What can hang from each mark:
lela: legim lupome
moruno: lupome sipid
lupome: lela
vinu: tufe
kizap: mibekik sipid tufe
mibekik: kizap
sipid: kizap moruno vinu
legim: lela

Every row comes from one small tree of marks. The marks that hang from a mark follow it in brackets, in alphabetical order. Every link used is in the known rows. Which tree was each row made from?
Known rows:
moruno{lupome{lela} sipid}: [ 0.65 -2.46 -1.61 -1.40 -0.08  1.10 -0.46  5.22 -1.98 -1.60 -0.29  1.02
 -2.43  1.05  3.30  3.03  1.28  2.83  0.86 -0.31  2.42]
moruno{lupome sipid}: [ 0.12 -3.30 -2.97 -0.86  0.26  0.92 -0.23  4.50 -2.20 -0.99  0.00  1.97
 -3.53  1.18  3.70  2.42  1.08  3.03  1.44  0.01  2.98]
kizap{mibekik sipid tufe}: [-1.71  0.89  0.46 -3.21  2.28 -2.60 -0.78  2.29 -2.41 -1.58  2.74  0.71
 -2.42 -0.33 -0.33  1.84  3.13  2.60  0.92 -0.71  4.29]
legim{lela}: [ 0.04 -5.55 -2.64 -3.19  1.20 -1.18 -0.52  3.31 -3.46  0.04  0.96 -0.29
 -4.59 -1.48  0.87  4.84  1.08  0.56 -1.80 -0.78  0.31]
kizap{sipid}: [-1.71 -1.87 -2.45 -2.21  1.16 -0.52 -1.43  3.11 -3.26 -0.39  1.88  1.71
 -3.82 -0.68  1.05  2.11  0.49  1.53  0.36  0.14  1.58]
lela{legim lupome}: [ 2.09 -2.03 -5.19 -0.93  0.13 -0.54 -0.26  3.09 -2.84  1.32  0.83  2.31
 -2.74 -0.71  1.85  1.08 -0.77  1.75  2.13 -0.55  2.91]
moruno{sipid{kizap{tufe} vinu}}: [ 1.11 -2.02 -2.19 -0.51  0.78  0.39 -2.30  3.99 -3.78 -0.43  1.75 -2.03
 -1.76 -0.31  2.49  1.62  2.10 -0.08 -0.21  1.43  2.86]
kizap{mibekik sipid{vinu} tufe}: [-0.65  2.10  0.54 -2.85  2.23 -2.18 -1.32  2.54 -2.49 -1.08  1.83 -0.73
 -1.57 -0.23 -0.55  1.69  3.47  1.86  0.94 -0.28  3.87]
moruno{lupome{lela}}: [ 0.73 -3.92 -3.46 -2.42  0.20  0.32  0.14  4.56 -3.00 -0.75  0.11  0.97
 -2.09  0.14  2.22  3.44  1.65  2.16  0.88 -1.48  1.51]
mibekik{kizap{sipid{moruno{lupome} vinu} tufe}}: [ 0.35 -1.55 -3.73 -3.67  1.01 -2.48 -2.30  3.69 -3.25  1.32  1.25 -0.98
 -1.86 -0.46  1.21 -0.18  2.05  1.50  2.41  1.54  2.72]
mibekik{kizap{sipid{moruno{lupome{lela{legim}}}} tufe}}: [ 0.45 -1.72 -3.38 -3.85  0.77 -2.82 -2.05  3.79 -2.84  0.88  1.59 -0.32
 -1.77 -0.62  1.38  0.37  1.69  2.10  2.63  1.16  3.19]
moruno{lupome sipid{kizap vinu}}: [ 1.40 -2.70 -3.25 -0.31  0.03  1.06 -1.63  4.70 -3.19 -0.65  0.30 -0.98
 -1.79  1.38  4.20  1.09  2.48  1.65  0.77  0.85  3.14]
sipid{kizap}: [-0.36 -5.43 -4.61 -1.81  0.90 -0.33 -1.46  3.19 -5.05  0.15  3.51 -0.71
 -2.02 -1.22  2.26  1.70  2.18 -0.17 -0.67 -0.15  1.92]
vinu{tufe}: [ 0.09 -4.78 -3.43 -1.29  0.18  0.95 -0.39  2.93 -3.73 -0.98 -0.31  1.45
 -4.31 -1.48  1.27  3.35  0.70  0.21  1.16  0.22  2.21]
moruno{lupome{lela{legim}} sipid{kizap vinu{tufe}}}: [ 3.11 -1.55 -1.87  0.00 -1.00  1.56 -2.08  5.21 -2.62 -1.67 -1.16 -1.71
 -1.07  1.11  4.12  1.86  2.41  1.49  1.21  1.28  3.63]
lela{legim}: [ 1.06 -4.11 -4.66 -1.01  0.84 -0.35 -0.42  3.32 -3.38  1.13  1.20  1.64
 -3.20 -1.58  1.96  3.59  0.00  1.39  1.60 -0.34  2.50]
sipid{kizap vinu}: [ 1.18 -3.84 -4.44 -1.30  0.86  0.29 -2.26  3.51 -5.22  0.91  2.27 -2.77
 -0.85 -1.08  1.99  1.46  2.61 -1.22 -0.74  0.47  1.41]
moruno{lupome{lela{legim}} sipid{kizap{mibekik}}}: [ 1.28 -2.08 -1.15 -1.17 -0.01  0.23 -1.07  4.86 -2.25 -1.73  1.18 -0.17
 -0.89  1.20  4.09  1.92  2.81  3.05  0.94 -0.14  4.27]
kizap{mibekik sipid{moruno{lupome{lela}} vinu{tufe}}}: [-0.71  1.17  1.10 -2.95  0.83 -0.76 -1.77  3.53 -2.35 -0.99 -1.00 -0.71
 -1.63  0.33  1.08  0.73  2.97  1.55  1.41 -0.11  3.07]

Which tree is each row?
[ 0.89 -1.71 -0.59 -1.72  0.25 -0.25 -0.99  4.74 -2.41 -2.43  1.40 -0.94
 -0.82  1.32  3.33  1.83  3.59  2.72  0.49 -0.32  4.24] -> moruno{lupome{lela} sipid{kizap{mibekik tufe}}}
[-0.26 -2.46 -3.67 -3.47  0.81 -1.30 -2.47  3.51 -3.41  1.47  0.95 -0.30
 -2.46 -1.04  1.31  0.03  1.08  0.81  2.15  1.93  1.88] -> mibekik{kizap{sipid{moruno vinu{tufe}}}}
[-0.95 -0.70 -1.91 -2.15  0.93 -0.56 -2.68  3.55 -3.56  0.85 -0.01 -0.79
 -2.87 -0.72  1.17  0.94  0.83 -0.10  0.51  0.78  0.97] -> kizap{sipid{moruno vinu}}
[ 0.64 -1.91 -1.06 -0.61  0.65  1.07 -1.94  3.68 -3.43 -1.04  1.08 -1.29
 -1.82 -0.18  2.61  1.56  2.43  0.32  0.15  1.43  3.44] -> moruno{sipid{kizap{mibekik} vinu{tufe}}}
[ 0.68  1.02 -1.01 -2.39  0.58 -1.74 -2.59  3.94 -2.95 -0.45 -0.73 -2.24
 -1.96  0.07  0.81  0.96  2.40  0.45  1.09  0.47  2.35] -> kizap{sipid{moruno{lupome{lela}} vinu} tufe}
[ 2.31 -1.89 -1.57 -0.51 -0.80  1.77 -1.97  5.23 -2.87 -2.00 -0.92 -1.86
 -1.17  1.19  3.80  1.80  2.70  1.14  0.61  1.13  3.01] -> moruno{lupome{lela} sipid{kizap vinu{tufe}}}
[ 1.72 -2.72 -2.94  0.04 -0.45  1.57 -1.77  4.50 -3.17 -1.43 -0.65 -0.93
 -2.24  1.33  4.16  1.14  2.51  1.38  1.13  1.38  3.53] -> moruno{lupome sipid{kizap vinu{tufe}}}
[-0.48  1.97  0.66 -3.11  1.69 -2.66 -1.68  3.05 -2.47 -0.70  0.10 -1.62
 -1.41  0.46  0.40  0.49  3.92  1.83  1.57 -0.35  4.14] -> kizap{mibekik sipid{moruno{lupome} vinu} tufe}
[ 0.23 -2.02 -3.25 -3.69  0.38 -1.14 -2.36  4.04 -3.10  1.02  0.30 -0.57
 -1.82 -0.55  1.62  0.17  1.47  1.29  2.24  1.63  1.90] -> mibekik{kizap{sipid{moruno{lupome{lela}} vinu{tufe}}}}
[ 1.89 -1.19 -0.42 -1.00 -0.34  1.32 -1.59  4.92 -2.52 -2.24 -0.52 -1.73
 -0.61  1.37  3.52  1.64  3.47  1.78  0.72  0.67  3.77] -> moruno{lupome{lela} sipid{kizap{mibekik} vinu{tufe}}}
[-0.08 -2.45 -3.90 -3.44  0.55 -1.28 -2.24  3.74 -3.26  1.28  0.46 -0.16
 -2.41 -0.48  1.70 -0.12  1.37  1.42  2.49  1.74  2.19] -> mibekik{kizap{sipid{moruno{lupome} vinu{tufe}}}}
[ 1.83 -1.43 -1.32 -2.66  0.60 -1.72 -2.39  4.15 -4.28  0.13  0.33 -5.36
  1.24  0.08  2.11 -0.02  5.16 -0.65  0.26 -0.49  3.20] -> sipid{kizap{mibekik tufe} moruno{lupome{lela}} vinu}
[ 0.65 -0.16 -1.40 -1.62 -0.23 -0.08 -2.63  4.05 -2.86 -0.22 -1.99 -0.91
 -2.63 -0.04  1.85  1.04  1.19  0.52  1.54  0.96  1.98] -> kizap{sipid{moruno{lupome{lela{legim}}} vinu{tufe}}}
[-0.32 -3.56 -2.60 -2.53  1.67 -1.80 -0.96  2.64 -4.51 -0.73  4.18 -1.44
 -1.02 -0.95  1.25  1.57  3.93  0.63 -0.33 -0.79  3.81] -> sipid{kizap{mibekik tufe}}
[ 2.53 -2.42 -2.55 -1.34 -0.72  0.56 -1.90  4.58 -3.37  0.56 -3.73 -2.36
 -1.69 -0.39  2.30  1.81  1.74 -0.69  1.95  0.38  1.65] -> sipid{moruno{lupome{lela{legim}}} vinu{tufe}}
[-0.03 -4.22 -2.96 -2.75  0.18 -0.52 -0.90  4.52 -3.54  0.57 -0.71 -0.47
 -2.33 -0.45  2.39  1.96  1.39  0.55  0.96 -1.11  1.15] -> sipid{moruno{lupome{lela}}}
[ 1.25 -1.83 -2.50 -1.98  1.65 -1.19 -1.76  2.95 -4.64  0.04  2.78 -3.44
  0.20 -0.83  0.97  1.39  4.46 -0.41 -0.34 -0.11  3.28] -> sipid{kizap{mibekik tufe} vinu}
